Each row comes from the steps of one path. Every step used is in the known rows, and no mark comes twice. Write the path behind each row, first mark first.
(in the rows, 128 means zero)
Known rows:
zigi vifig rago: [ 71 152 134 130 169 139 126 122 122 104 114 180 142 127 135 143 169 114
 142 111 148  73 153 115 138 161 159 148 190 140 115  99 131  78 123 142
 187  80  94 142 146 158 124 183 103 132 119  95 123 141 139 117 128  77
 171  61 172 133 117 112 115 148 121 128 126 128 147 157 138 105]
lefe kupo rago bagaz vifig zigi: [149 133  96 118 133 122 167  91 104 188  92 146 103 131 132 140 108 160
 152 105 112 124 155 154 125 110 122  75  95  94 155 140 143 103  73 146
 102 142 195 125 116 102 132  70 148 110 171  95 164 145  75 144 115 140
 151 148 105 130 131 124 157 168 138  81 116 101 129  87 118 161]
zigi vifig bagaz: [ 76 123 162 153  98 133 143 113 128  81 125 132 182 123 137 162 120  57
 129  79 113  97 137 119 114 155 154 116 162 155 146 102 116  83 143  94
 150 159  80  98 143 180 129 160 101 108 120  96 108  73 127 123 156 118
 144  82 141 107  91 124 117 106 144 157 137 143 189 125 160 148]
bagaz rago lefe: [153 137 134  80 129 140 117 161 184 149 156 142 157  93 151 128 149 166
  99 188 115  85  71 117 172  74 161 143 164 145 159 131 115 132 164 171
 178  61 122 124 134 112 128  78 115 151  86 150 150 181 101 157 129 176
 149 117 119 102 103 167 131  80  75  96 123 131  70  98 175 134]
vifig rago bagaz kupo lefe zigi: [116 128 115 136 189 102 115 134 159 114 135  93  75 122 112 151 133 135
 127 138 130 161 156 123  74 186 126 109 124  86  96 163 164 217 101 163
  84  94 151 159 104 101 104 135 144 146 133 127 157 173 127  84  97  93
  75 153 116 162 182 156 142 125 109  84 107  46  58 120  97 118]
lefe bagaz: [107 138 145 121  78 186  96 150 109 129 168 111 108 135 129 140  66 106
 111  94 107 126  51 183 107 121  89 138 133 104 131 126 115 118 128 128
 162 159 154 167 118 147 142 127 163  79  70 126  88 102 150 140 108 141
  98 113 143 173 130 121 111 106 126 168 121 137 103 124 102 118]
vifig zigi: [157 132  87  86 150 185 107 138  93 159  95 142 118 136  83 171 150 143
 143 152 121 140 139 113 164 128 155 152  88  98 189 119  89 111 101 147
 135 109  62 139 137 115 113 101 145 113 102 159 108 156 178  89 109 103
 124 102  76 216 189 129 127  84 103 190  76  93 125 116 104 180]
rago lefe bagaz: [156 125 162 102 101 140 110 148 173 129 173 115 152  63 123 103  85 111
 142 167 116 137  54 128 122 116 102 130 141 128 153 110 135 129 162 100
 175 144 143 184 106 127 131 106 143 123  83 177  88 107 135 176  91 158
  87 180 125 127 130 118 131 104 148 172 163 143 105 109 148  96]
rago zigi: [159 107 110 108 122 145  93 170  70 162 119 186  98 166 111 115 145 168
 128 197 141 204  97  72 157  97 101 219 119  90 154 118  85 188 104 142
 132 112  89 168 149 110 111 133 120 106  91 166 110 141 166 133  99 111
 109 111  95 157 174 136  80  85 110 151 112 111  89 163 123 147]
zigi vifig rago lefe kupo: [108 162 164 115 188 124 164  95 156 128 123 148 186  97 124 106 167 130
 169 126 153 101 150  93 129 160 160  95 193 162 119  83 137  79 147 138
 173 102 122 153 135 113 112 149 105 149 150 122 118 131 106 142 117 106
 159 124 169 102 106 104 129 166 163 148 160 144 158 122 142  87]
kupo rago zigi: [128  99  75 120 113 134  96 152  93 158 124 211  57 158 128 117 155 193
 121 161 168 129  99 123 184  86  75 242 124  90 105 135  93 155  93 125
 125  80 114 144 134 112 141 118 146 131  96 138 111 161 165 148  99 103
 140 130  92 145 145 133 123 120 113  69 133 139  59 160 121 144]
bagaz kupo lefe zigi vifig: [179 140 124 129 165 120 110 140 126  85 127  42 137 152 135  94  96 125
 130 124 113 212 166 121 126 145 162  97  34 143  86 160 150 218 165 127
  75 194  79 118 100 147 122 134 110 148 152 193 140 166 176  95 143 114
  96 119 146 192 182 102 102 165 110 206  87 121 182 193  75  73]
zigi vifig rago bagaz kupo: [ 80 138 160 138 180  77 143 109 127  91  95 145 134 146 119 130 153  98
 137 111 151 100 156 122  91 183 153 110 183 141 122 135 153 126 117 152
 124  97 124 145 128 150 122 172 100 156 151  90 160 119 103 112 118  83
 150 109 146  85 115 134 135 160 130 117 135  95 156 137 150  97]
bagaz rago lefe kupo: [182 156 140  81 135 157 153 132 173 184 161 118 169  93 149 111 131 190
 113 157 119 114  71 123 157  96 156  87 159 149 154 126 109 124 158 178
 158  88 153 123 127  79 130  58 126 141 129 134 150 177  80 165 121 193
 141 138 137  95 110 154 130 103 107 107 124 142  85  72 151 123]
zigi vifig bagaz kupo rago: [ 91 120 153 164 106 110 162  94 114  78  97 100 143 160 121 119 117  74
 111  53 144  85 154 150 100 161 141  84 141 159 110 130 117 105 140  87
 101 164 115 101 117 174 143 163 110 134 167  99 138  77 125 119 156 118
 159 118 157  68  90 128 145 141 157 134 128 157 189 130 121 129]
zigi vifig rago bagaz kupo lefe: [ 91 122 146 138 189  70 128 114 136  71 108 139 155 141 137 134 148 106
 129 123 149 126 177  85 101 185 176 106 166 147 101 133 164 155 129 153
 123 105 109 143 137 156 110 161  89 161 160 118 147 125 113 111 129  81
 144 114 165  94 115 132 135 177 114 117 124  97 150 151 150  99]
lefe bagaz kupo rago zigi vifig: [136 113 144 135  85 135 113 121  75 125 132 115  69 187 115  83 111 138
  97  84 170 149  99 171  99 123  56 130 104 138  90 153 115 133 120 109
  79 168 172 158  97 106 139 146 151 133 161 127 118  67 147 126 137 135
 144 183 148  97 105 107 133 163 177 153 129 169 145 133  73  94]
kupo lefe rago vifig bagaz: [132 121 105 148 150 129  93 152 151  94 176  62 160 119 186 153 128 114
  89 110  92 123 155 108 129 139 158 157 153 132 105 107 154 140 141 142
 169 141 123 112 170 153 146 104 126 104 114 148 114 138 139 112 171 170
  72  88 162 190  92 117 136 105  63 114 142 180  69 139 170 154]
zigi vifig bagaz rago lefe kupo: [110 124 181 134  94 135 170 101 157 122 147 128 212 105 139 148 128 104
 124  96 123  96 134 107 118 148 159  48 166 181 159  97 118  68 157 121
 143 150 120  83 143 115 116 113 105 137 165  81 135  72  79 146 178 173
 168 123 155  46  60 143 138 111 156 132 148 153 170  70 175 145]
rago vifig bagaz kupo lefe zigi: [147 137 124 186 103 108 125 130 113 108 133  25 152 128 136 140  93  99
 107 124  82 200 144 126  62 159 169 108  91 138 128 120 125 170 142 146
  73 156 143  58 159 158 138 140 133 108 162 133 136  75 131  73 158 176
  60 165 105 124 137 135 115 120 107 178 139 153 178 155 122 164]
bagaz rago: [127 151 105  92 112 169 117 168 128 145 147 148 118 141 164 155 132 161
  81 132 111  78  75 146 168  89 142 152 158 121 149 147  97 126 133 185
 173  62 117 102 137 125 151  94 135 116  82 110 153 193 113 130 146 151
 154  63 126 141 113 163 117  88  48  87  87 129  80 117 146 144]
kupo rago lefe zigi: [154 120  88 107 115 128  97 152 194 144 154 153 116  69 129 122 122 159
 164 172 132  92  95 162 193  93  95 188  97 124 100 126 151 126 137 100
 134  96 124 123 110 115 151 108 161 163  85 158 110 183 148 164  92 115
 104 161  89 169 165 111 145 121 140  75 155 134  82 135 125 109]

Which path is each row?
[161 116 140 128 144  63 138 132 116 102  88  88 112 149 108 112  74 109
 124 130  97 160  96 149  70 156 146 114 134  91 149 172 141 231 123 156
  72 134 159 158  93 159 144 121 112 128 132 154 168 133  98 131  78 120
  86 133  98 103 161 148 128 103  91 135 114  59 112 141 129 109]
rago bagaz kupo
[133 127 124 145 107 156 167  85  80 180 139 156 121 159 119 113 122 177
 143  72 150 148 131 119 134 139  92 109 134 125 109  97  99 109 108 110
  90 157 160 121 126  73 130 106 147 111 177  93 114  97 107 152 126 145
 147 154 133 101 113 117 131 138 192  99 148 165 124  98  88 146]
lefe kupo rago zigi vifig bagaz
[140 132 125 146  93 151 114 119  74 150 123  77  65 175 102 113  97 141
  94  85 139 136 108 205  84 129  90 112  93 119 117 150 121 100 114 144
  73 139 191 128 104 112 154 120 178 118 162 129 131  77 129 103 129 154
 129 201 119 124 116 115 154 162 148 168 115 169 152 121  72 128]
lefe bagaz kupo rago vifig zigi
[122 113 120 160 115 145 156 127 125  93 137  18 135 133 115 131  78  87
  90  75 106 173 127 115  70 172 155  60 108 118 110 144 105 210 148 102
  87 186 117 122 103 161 114 118 131  92 139 164 134 102 156 101 142 157
  88 145 148 137 125 168 145  81 115 165  98 114 109 112  87 160]
vifig bagaz kupo lefe
[113 157 117 133 168 119 127 138 164 145 104 137 103  72 135 142 181 110
 141 201 108 117 190 115 116  72 132 105 120 103 153 151 178  81 102 123
 202 109 156 143 133 135  92 143 118 117  96 116 160 164 121  96 131 124
 151 117 140 169 142 140 120 173 106 115 117  79 120 127 149 134]
bagaz vifig rago lefe zigi
[109 112 159 103  62 162  86 155  92 145 167 183 102 167 158 149 134 145
  82 128 149 144  84 130 131 103  65 152 137 145 149 139  98  97 119 159
 142 120 143 132 148  81 115 125 145 129 111  82 118  78 112 141 175 173
 158 137 130 101  81 143 107 121 133 125 122 151 117  98 142 143]
lefe bagaz rago zigi vifig
[ 66 120 157 144  89 139 139 122 133  91 140 142 184 139 151 178 132  77
 109  82 120  73 140 122 128 144 162 105 163 162 148 117 112  71 148 122
 153 127  99  72 160 155 121 142 109 126 131  66 136  88 104 119 194 150
 175  79 151  79  66 154 128 100 120 120 121 139 170  96 169 160]
zigi vifig bagaz rago
[180 135 129 127 145  95 135 124 154 114 106  80 112 136 100  59 122 149
 142 137 144 122 130 173 144 118 121 116  81 151  83 153 147 150 157 105
  75 136 135 120  85 127 146 138 122 179 157 164 152 157 143 125 112 110
 137 173 125 111 155 103 154 163 156 134 135 147 163 153  96  66]
bagaz kupo rago lefe zigi vifig
[109  96  83 130 125  80 119 138 126 139  73 186  84 127 135 166 133 108
 133 156 132  72 173 151 150  78 112 149  99  93 157 173 158 103  70 133
 124  98 163 112 137 149 140  94 132 135 120  95 156 150  98 129 122 112
 163 125  75 128 119 140 169 159  83  41 120  71 114 116 179 175]
kupo rago bagaz vifig zigi
[114 168 120 131 183 123 171 107 146 168  97 130 126  79 136 119 168 124
 132 169 118 109 166 104 108  79 145  65 156 105 157 124 168  81 104 131
 203 122 182 159 132 138  98 116 113  92 136 123 165 153  95 115 118 143
 167 125 172 140 107 130 127 184 120 117 123 104 127 116 148 132]
bagaz vifig rago lefe kupo
[141  88 137 142 117 106 119 123  76 108 109 140 133 177 111 115 158 111
 115 151 154 235 168  32 109 145 119 139  99 145 142 121  94 199 132 103
  76 170  73 131 158 120  79 145  96 144 162 155 113  66 154 114 171 137
 126 147 127  92 127 140 104 123 148 179 129 130 164 144 132 155]
rago zigi vifig bagaz kupo lefe
[ 97 154 126 125 151 159  99 143 146 112 148 152 121 115 135 160 148 118
 171 126 117 127 176 148 148 150 123 160  93 138 105 123 152  86 125 127
 134 119  81 111 126 106 120 193 138 139 103  90 116 159 153  89 131  73
 113  85 121 204 185  96  86 142 141 136 122 109 159 148  99  99]
lefe zigi vifig rago
[ 60 126 157 127 167  85 127 116 139  90 114 181 147 122 137 158 149  94
 149 126 145  86 160 106 117 172 153 139 196 135 127 110 159 100 114 147
 158  79 113 141 145 147 117 175  95 151 120  81 131 126 102 123 121  75
 156  86 138  94 115 122 123 149 120  96 145  89 149 134 175 113]
zigi vifig rago bagaz
[139 119  97 106 130 117 118 147 172 139 141 162 118  74 134 101 130 159
 147 169 148  67  89 146 188  86 116 186 151 121 104 117 132 123 144 106
 164  81 128 144 118 145 157  97 136 146  88 168 101 176 147 171  77 115
 126 148 111 126 125 118 160 128 121  70 156 148  70 140 144 108]
kupo rago lefe
[113 143  83 151 110 105 103 147 108 140 119 164 110 135 164 119 126 156
 117 141 125  69  94 172 164 103 141 220 153 121 103 107 129  97 120 158
 151  66 154  86 160 172 190 122 143 117 104 107 123 145 125 139 111 120
 132 111 109 124 107 109 129 158  79  88 155 182 127 193 150 133]
kupo rago vifig
[105 131 141 151  84 149 108 132 143 100 150 127 154 111 132 178 105  70
 165 103  87 145 159 143 131 147 119 127  72 141 130 121 132  92 138  93
 110 178  81  75 133 131 120 183 138 127 109  87 106 109 146 101 158 112
  97  96 104 183 165 105  95 102 155 159 126 104 178 124 118 140]
lefe zigi vifig bagaz
[ 99 138 140 132 146 118  93 138 157 108 138 159 125 113 136 175 134 107
 174 135 108 133 166 146 128 164 120 155 103 131 122 128 169 102 116 137
 115 112 113 113 128 114 111 186 127 157 113  82 124 155 118  98 128  83
 105 102  96 183 178 107 100 140 137 113 125  75 153 134 126 109]
lefe zigi vifig rago bagaz
[200 152 149  90 154 135 170 109 158 176 142  92 190  63 108  83  96 161
 170 164 104 160  73 102 134 117 156  95 147 126 148  93 136 153 162 127
 152 149 139 166 106 105 131  78 122 115 127 192 110 159 114 184  80 164
  87 162 128 131 149 107 119 115 153 181 151 144 114 112 118  91]
rago lefe kupo
[126 103 113 179  92 130 156 113  90 136 119  85  72 165  88 124 123 129
  88  79 146 152 118 145  79 144  93 112 118 105 114 148  80 178 110 101
  54 149 143 126 106 122 132 132 150 106 162 131 130  84 145 102 125 141
 110 174 125  87 129 174 154  71 159 103 122 131  96  94  79 174]
vifig bagaz kupo rago zigi
[127 136  92 118 142 152 120 139  91 148  50 142 111 135 121 162 162  92
 125 174 105 130 198 109 146  56 154 110  71  97 218 159 139  82  84 136
 169 143 110 118 153 166 105 109 103  99 116 131 156 144 132  76 153 123
 174  74 105 199 141 131 122 156  77 183  74  69 175 137 147 193]
bagaz vifig zigi
[163 139  95 115 128 160 157 107  75 200 142 159  94 157 119  99 122 222
 139 109 144 171  94 135 148 114  90 149 123  94 105 108  95 139  99 135
 103 138 159 148 120  76 140  90 162 104 150 128 116 160 124 167  94 132
 130 144 123 142 148 116 115 134 154  96 133 157  88 128  77 127]
lefe kupo rago zigi
[123 108 117 131  90 110 117 134 200 119 155 150 139  69 133 138 129 120
 160 143 135  75 136 149 176 111  96 152 108 155 112 122 151  87 148  75
 124 122 121 102 118 112 134 124 145 167 113 124 100 121 134 154 124 123
 120 171  98 119 128 121 160 122 169  77 178 150 120 113 141 127]
kupo rago lefe zigi vifig bagaz
[139  98 152 151 110 105 130 121  70 121  99 151 128 185  91 110 165 114
 117 145 147 206 150  65  98 138 102 144 117 136 151 120  88 163 116 109
  73 164  89 135 148 114  98 163  99 134 157 132 126  53 147 110 149 132
 134 146 118  79 127 145 103 103 171 170 128 132 173 136 125 160]
rago zigi vifig bagaz kupo
[150 122  89  97 182 153  78 160 156  95 183  88 134 123 179 133 124 144
  93 120 105 120 133 112 179 112 143 172 133 118  77 131 154 168 139 133
 187 145  92 155 134 144 142  91 125 113  79 178 114 199 172 133 144 124
  86  52 178 246 127 110 125 105  47 105 114 149  32 149 138 107]
kupo lefe rago
[114 110 165 160 113  94 168  95 153  81 112 103 172 121 110 106 128  80
 128  94 145  94 149 130 108 149 139  74 143 172 123 126 128 111 160  76
 108 165 117 102 114 157 133 153 104 158 170 126 132  67 119 135 152 132
 152 156 152  47  86 131 160 137 171 147 156 161 193 118 149 121]
zigi vifig bagaz kupo rago lefe
[181 132 175 112 119 122 123 128 159 128 143  60 141  96  96  71  85 119
 125 152 121 160  62 145  91 121 104  87 129 135 141 135 128 157 162 100
 127 160 161 188  83 119 125 115 142 134 123 196 111  99 144 154  89 167
  89 203 134 103 133 123 143 114 161 196 149 146 121 113 108  78]
rago lefe bagaz kupo
[155 141 116 120 123 145 157  94  78 187 125 175 120 164 129  88 130 209
 157 104 151 153 114 123 162 123 101 137 129 123 102  99 109 113 112 129
 103 141 149 135 125  82 143 103 142 117 165 113 117 135 114 170 109 131
 154 134 131 117 127 103 115 161 170 108 138 164 134 135  91 122]
lefe kupo rago zigi vifig
